Every row comes from one small tree of marks. The marks that hang from a mark follow it in brackets, in the order of their numbers. Every link used is in the known rows. Which tree was each row made from?
In the rows, zero is written as 128.
Known rows
q524(q220(q647(q397)) q338): [108 104 118 153 136 127 128 112 130 125 120 175 126 146 137 133 134  93
 113 103 138 188 128 120 136 168  76 133 146 207 143 117 120 133]
q195(q647(q220 q397)): [122 126 132 162 126 137 150 133 139 144 101  95 125 129 136 147 113 126
  99 154 138 129 141 149 128 141 119 128 159 174 149 132 131 140]
q195(q647): [119 134 115 147 141 124 122 144 148 134 124 114 133 124 136 143 116 135
 103 124 140 124 144 132 126 157 134 122 144 165 139 133 134 128]
q338(q524(q220(q647(q195 q397)))): [117 115 110 117 126 115 139 108 122 131 117 143 137 144 114 114 125 110
 113 104 125 129 130 152 148 170 108 130 127  78 116 136 111 120]
q524(q220(q647(q397(q504))) q338): [105  94 116 155 136 128 128 117 134 128 114 179 124 148 127 127 128 101
 112 108 138 177 126 131 131 163  69 131 148 208 146 119 125 137]
q220(q524 q647): [138 154 117 149 125 131 148 148 114 114 155 165 124 130 165 130 127 109
 104 123 146  98 129  94 153 158  77 117 141 141 135 132  86 119]
q933(q504(q397)): [133 128 147 151 103 127 144  92 132 129 114 140 105 129 135 118 112 106
 153 113 133 143 124 116 101 131 124 148 100 124 132 145 144 132]
q397(q504(q520(q823)) q647): [140  95 114  92 139 127 131 124 139 132 114 134 112 128 118 155 100 137
 122 135 137 110 105 147 114  74 100 114 147 171 137 136 122 130]
q933(q890(q725)): [128 139 135 145 114 126 153 126 109 140 124 176 116 130 111 138 149 119
 141 110 135 138 115 144 142  98 132 126 132 112 127 118 134 137]
q933(q504(q397(q647(q220)))): [142 126 158 148 107 130 151  84 126 132 105 133  99 130 140 126 114 104
 145 114 134 144 120 112 109 120 107 141 105 118 134 152 136 133]
q397(q504(q933(q890))): [119 109 126 140 136 118 147 127 124 133 100 153 122 132  89 107 103 157
 133 150 128 112 132 150 124  89 103 120 139 103 132 129 136 148]
q504(q933): [128 134 125 120 143 113 131 106 133 129 119 123 135 129 114 116 110 133
 125 142 121 132 151 112 123 124 122 128 134 102 128 125 130 136]
q647(q397(q504)): [123  90 138 150 122 136 140 109 116 138 117 131 115 135 108 118 102 136
 121 167 130 109 109 156 118 110 116 134 150 142 145 127 148 142]
q933(q504(q520(q823))): [139 150 118 103 103 132 143 107 126 128 116 125 106 125 146 153 110  91
 163 117 140 154 120 130 106  99 123 142 115 193 132 131 115 127]
q338(q524(q220(q647))): [117 115 108 127 130 113 125 125 129 126 118 142 139 144 112 118 127 116
 113  94 121 123 129 157 139 171 107 123 122  85 114 135 110 116]
q520(q823(q159)): [126 168 115 108 122 125 139 134 122 129 141 123 128 129 126 166 130 118
 124 132 146 126 137 127 117 109 148 137 124 232 136 120  82 120]
q933(q504(q397 q520) q890): [131 143 148 143  78 123 184  97 103 132 106 165  93 124 131 141 122 104
 185  99 134 184 107 126 116  78 124 148 106 102 129 142 122 144]
q647(q195 q220 q397(q504)): [131 113 136 103 100 146 199  98 123 152  71 120 116 133 120 114 117 125
 131 186 137 132 134 153 156  98  96 140 154 109 138 134 123 156]
q397(q504(q933) q647): [134  90 135 123 159 119 127 101 130 132 110 141 117 133 101 117  92 152
 107 147 129 101 125 128 126  95  89 109 145  87 137 141 141 138]
q397(q504(q520) q647(q195 q220)): [145 100 121  62 121 136 173 110 142 145  80 134 114 126 125 142 113 134
 128 147 135 135 118 146 147  66  82 114 149  84 133 145 115 141]
q524(q220(q647) q338): [108 112 111 144 140 124 123 125 141 123 120 178 131 144 139 133 140  96
 115  91 137 188 135 120 136 171  73 129 137 200 137 118 114 129]
q338(q524(q220)): [115 109 106 127 130 108 121 121 140 132 108 134 142 142  96 120 125 116
 122 107 117 133 130 162 135 156 118 127 115  91 112 131 111 120]
q338(q524(q220(q647(q397)))): [116 108 114 133 128 115 129 115 122 128 117 139 135 146 112 119 122 114
 110 104 120 123 124 158 138 168 109 127 129  92 118 134 113 118]
q520(q823): [129 152 111 120 132 124 125 141 127 123 133 111 126 131 131 151 125 117
 128 133 142 112 138 127 109 122 133 134 131 252 128 120 111 124]
q890(q725): [139 119 119 116 127 129 114 121 155 147 127 154 131 129 117 137 140 111
 122 117 129 115 123 146 114 135 141 130 137 136 130 114 157 125]
q397(q504(q933) q647(q220)): [138  95 141 123 150 127 146 109 136 139  86 127 117 134 102 122  98 148
 107 159 128 104 132 143 131  79  74 107 149  96 138 142 130 144]
q397(q504(q520) q647): [140  83 123  95 137 129 133 116 138 135 113 143 114 127 116 143 103 143
 122 133 130 119 100 145 122  77  98 110 147 110 138 140 132 132]
q397(q504(q933) q647(q220(q524))): [143 102 133 135 147 122 151 113 138 138  88 138 118 133 103 124  96 139
 107 168 132  98 133 131 141  83  61 105 149 107 140 140 108 143]
q504(q397 q520(q823(q159)) q933): [135 138 109  80 110 100 155 100 168 141 120 122 135 121 119 160 108 125
 143 128 123 165 150 107  74  98 153 154 130 158 132 122 107 134]
q823(q159): [123 152 133 110 113 129 152 118 118 137 141 146 132 126 122 149 137 131
 124 128 134 149 129 129 138 110 150 131 120 104 140 129  87 124]
q220(q524(q338) q647(q195 q397)): [124 151 107 142 114 135 175 105 113 121 157 187 118 136 173 123 121  88
 108 144 160 135 140  80 168 166  71 141 161 160 145 123  92 133]
q823(q159 q520): [123 185 126  99 104 131 162  99  95 142 140 149 127 120 141 177 146 129
 138 137 133 163 148 134 151 105 153 128 110 116 144 131  63 121]
q397(q504(q520(q823))): [129 104  99  96 123 127 133 147 150 134 105 131 123 127 111 144 106 141
 138 143 133 111 118 167  99  86 116 127 143 189 133 123 127 134]
q159(q823(q520)): [125 137 119 104 121 130 148 127  91 139 107 141 138 115 145 161 133 156
 164 117 134 125 148 124 137 103 121 136 136 128 125 137 111 127]
q220(q524): [135 144 112 150 123 121 139 138 135 126 135 150 131 126 128 132 124 109
 128 147 138 114 132 104 147 133 100 124 126 153 131 123  87 127]
q220(q647(q195)): [133 149 125  91 123 138 161 124 107 121 139 151 122 129 170 119 136 122
 114 106 142 122 138 104 157 157 107 125 141  89 127 139 122 123]
q397(q504(q520(q823)) q647(q195)): [142 108 107  57 133 126 152 109 138 137 107 140 114 126 124 147 106 132
 129 138 143 123 117 132 136  76 100 120 147 139 132 139 118 132]

Write each row's tree
[142 141 128 109 127 130 170  98 130 136 111 144 120 130 146 139 130 103
 117 145 145 150 140  94 175 109  79 123 139 114 133 137  90 136]
q397(q647(q195 q220(q524(q338))))
[115 106 123 163 137 130 131 131 140 140 115 116 123 129 121 135  98 141
  99 152 141 112 131 151 120 145 125 127 159 171 151 133 148 139]
q195(q647(q397(q504)))
[134 140 155 168  89 125 169  90 112 140 112 188  94 131 118 128 133  98
 168  95 140 153 111 132 115 104 128 147 105 108 130 135 151 142]
q933(q504(q397) q890(q725))
[128  98 123 122 124 127 144 102 124 139 110 120 118 132 107 133  91 131
 127 170 128 120 118 152 106  94 118 138 162 168 144 120 138 144]
q647(q397(q504(q520(q823) q933)))
[137 141 129 163 119 136 157 128 100 117 155 161 116 133 163 129 118 102
 100 143 146  98 121  97 155 156  78 123 153 149 143 130  93 125]
q220(q524 q647(q397))
[131 118 129 111 105 100 171  98 143 137 106 144 126 121 113 136 115 134
 158 119 114 180 136 110  98  87 135 147 131  71 125 128 128 149]
q504(q397 q520 q933(q890))
[144 118 144 127 114 119 167  98 148 136 109 137 121 127 136 128 130 120
 124 130 133 139 134  93 130 130 107 138 122  92 128 146 118 134]
q504(q397(q647(q195 q220(q524))))
[123 149 104 163 126 131 146 139 128 113 161 184 123 135 169 129 124  99
 103 123 154 122 140  93 148 165  70 128 150 178 141 122  90 125]
q220(q524(q338) q647)
[140 110 151 135 135 108 149  82 149 136 103 119 125 130 119 119 109 136
 118 134 117 136 150  94 106 123 110 135 130  75 130 142 137 141]
q504(q397(q647(q220)) q933)
[137 125 125 120  96 141 208 105 127 151  76 135 118 132 120 118 114 112
 129 201 143 122 137 136 167 103  75 137 153 122 140 130  96 155]
q647(q195 q220(q524) q397(q504))
[141 147 130 116  94 140 207  96 118 147  89 127 121 130 139 127 128  95
 131 189 142 142 142 114 177 113  88 143 148 124 136 128  86 148]
q647(q195 q220(q524) q397)
[147 129 142 135 133 132 150 116 125 131 116 128 119 130 137 146 126 113
 112 141 136 124 122 110 155 104  82 112 135 123 135 139  93 129]
q397(q647(q220(q524)))
[123 138 115 175 121 135 152 120 113 117 165 180 116 138 168 129 115  93
  99 142 154 122 129  96 145 162  70 136 162 187 150 120  97 130]
q220(q524(q338) q647(q397))
[125 117 104 104 127 115 151 134 135 135  98 142 122 127  97 138  98 145
 146 148 131 124 129 158 108  66 111 125 146 163 132 121 121 147]
q397(q504(q520(q823) q933(q890)))
[145  96 132  97 110 117 144 100 158 135 124 129 121 120 139 152 120 125
 136 107 120 161 110 110  95 105 133 140 131 100 130 140 134 127]
q504(q397(q647) q520)
[141 102 113  57 141 118 155  87 142 140 100 146 120 125 113 128  94 142
 126 146 131 136 128 120 141  76  94 115 150  64 132 141 128 140]
q397(q504(q520 q933) q647(q195))
[140 129 135 143 134 131 146 113 131 131 118 137 118 132 140 146 126 107
 111 141 139 136 127 109 152 107  78 119 140 140 138 133  96 131]
q397(q647(q220(q524(q338))))
[149 143 134 102 125 131 172 103 124 136 106 133 120 127 144 140 131 108
 119 145 141 138 135  95 178 107  82 117 134  93 129 143  88 131]
q397(q647(q195 q220(q524)))
[123 103 127 177 107 141 172 121 135 144  90 139 116 139 116 128 105 113
 119 198 140 122 127 157 132 101  69 138 160 191 152 118 106 155]
q647(q220(q524(q338)) q397(q504))
[129 143 120 126  96 139 204  90 127 147  94 140 122 133 142 127 127  88
 130 188 147 160 150 113 171 118  83 151 154 148 140 121  87 153]
q647(q195 q220(q524(q338)) q397)
[126 136 124 174 123 133 155 138 142 143 102 106 127 128 137 148 111 117
  99 164 144 122 143 138 141 144 107 127 158 189 150 130 110 139]
q195(q647(q220(q524) q397))
[122 108 123 147 121 138 152 140 150 148  87  99 123 127 127 149 102 133
 103 160 138 126 133 170 120 122 113 126 166 176 151 132 132 144]
q195(q647(q220 q397(q504(q520))))
[133  96 127 146 137 133 149 126 142 136  98 150 114 135 116 132 106 133
 108 159 141 109 120 143 140  88  60 111 148 143 143 137 110 140]
q397(q504 q647(q220(q524(q338))))
[131 141 168 173  98 123 177  85  87 128 114 172  87 130 129 127 121 108
 165 100 141 161 110 110 130  93 109 139 103  93 132 151 128 142]
q933(q504(q397(q647)) q890)
[135 136 141 101  99 145 197  91 113 149  84 110 119 131 137 125 131 107
 131 175 135 151 140 132 165 110 109 144 149 105 134 131 114 149]
q647(q195 q220 q397)
[127 125 133 174 105 140 171 110 127 140 103 129 118 137 132 138 117  97
 120 185 139 142 131 133 142 115  82 143 157 187 148 116  95 148]
q647(q220(q524(q338)) q397)
[129 121 144 152 121 102 155  93 141 142 113 162 126 129  98 115 123 134
 138 120 120 143 144 109 103 119 136 144 128  76 126 126 152 147]
q504(q397 q933(q890(q725)))
[125 159  97 129 120 130 168 126 128 117 156 191 124 132 175 122 129  94
 111 127 160 134 151  78 169 170  70 134 149 150 135 125  84 128]
q220(q524(q338) q647(q195))
[137 139 117 131 114 137 179 118 104 125 139 175 115 132 156 115 114 109
 107 153 153  97 129  98 171 150  70 125 156 122 141 134  94 132]
q220(q524 q647(q195 q397(q504)))
[130 106  97  91 134 117 134 132 153 135 100 128 128 127 102 135  93 144
 136 152 128 114 135 154  97  84 113 127 146 172 133 122 127 140]
q397(q504(q520(q823) q933))
[129 125 132 107 119 144 170 109  99 126 131 153 113 134 158 112 118 127
 107 134 143 108 125 123 150 143  98 129 156 100 138 139 137 133]
q220(q647(q195 q397(q504)))
[127  88 130 126 115 136 142 107 122 140 113 130 116 131 112 130 101 133
 130 164 127 124 104 160 112  96 119 135 156 140 144 125 144 143]
q647(q397(q504(q520)))
[135 126 126 164 120 137 157 135 105 120 145 168 114 135 150 122 109 114
 101 150 147  83 117 112 147 148  70 120 158 151 147 132 100 129]
q220(q524 q647(q397(q504)))
[145 101 128  90 125 103 144  78 163 138 116 126 128 121 124 141 103 131
 133 120 113 164 133  92  92 100 129 140 137  69 130 137 135 136]
q504(q397(q647) q520 q933)
[145 135 141  89 129 135 167  98 121 137 105 123 119 129 143 137 134 116
 119 135 138 143 133 107 169 106  97 120 135  85 128 145 108 132]
q397(q647(q195 q220))
[134 140 171 174  94 127 188  89  90 132 104 163  86 132 131 130 124 107
 165 104 140 164 111 116 132  86 104 138 103  95 132 151 122 145]
q933(q504(q397(q647(q220))) q890)
[128 141 131 133 134 112 147 106 116 138 118 158 127 130 103 124 125 126
 135 129 125 139 143 123 135 102 126 127 137  90 126 118 133 143]
q504(q933(q890(q725)))
[108 114 114 131 130 126 144 102 130 129 116 179 127 144 141 126 137  89
 118 105 142 196 136 112 152 173  75 138 146 188 140 119 114 135]
q524(q220(q647(q195 q397)) q338)
[129  94 148 151 110 147 168 119 122 146  79 109 115 137 111 126 111 131
 120 182 128 112 118 174 124  92  94 131 155 149 145 128 132 151]
q647(q220 q397(q504))
[137 119 109  97 102 114 143 126 168 133 121 115 126 121 137 162 122 119
 148 115 127 149 125 124  75 111 148 154 128 200 127 124 124 129]
q504(q397 q520(q823))
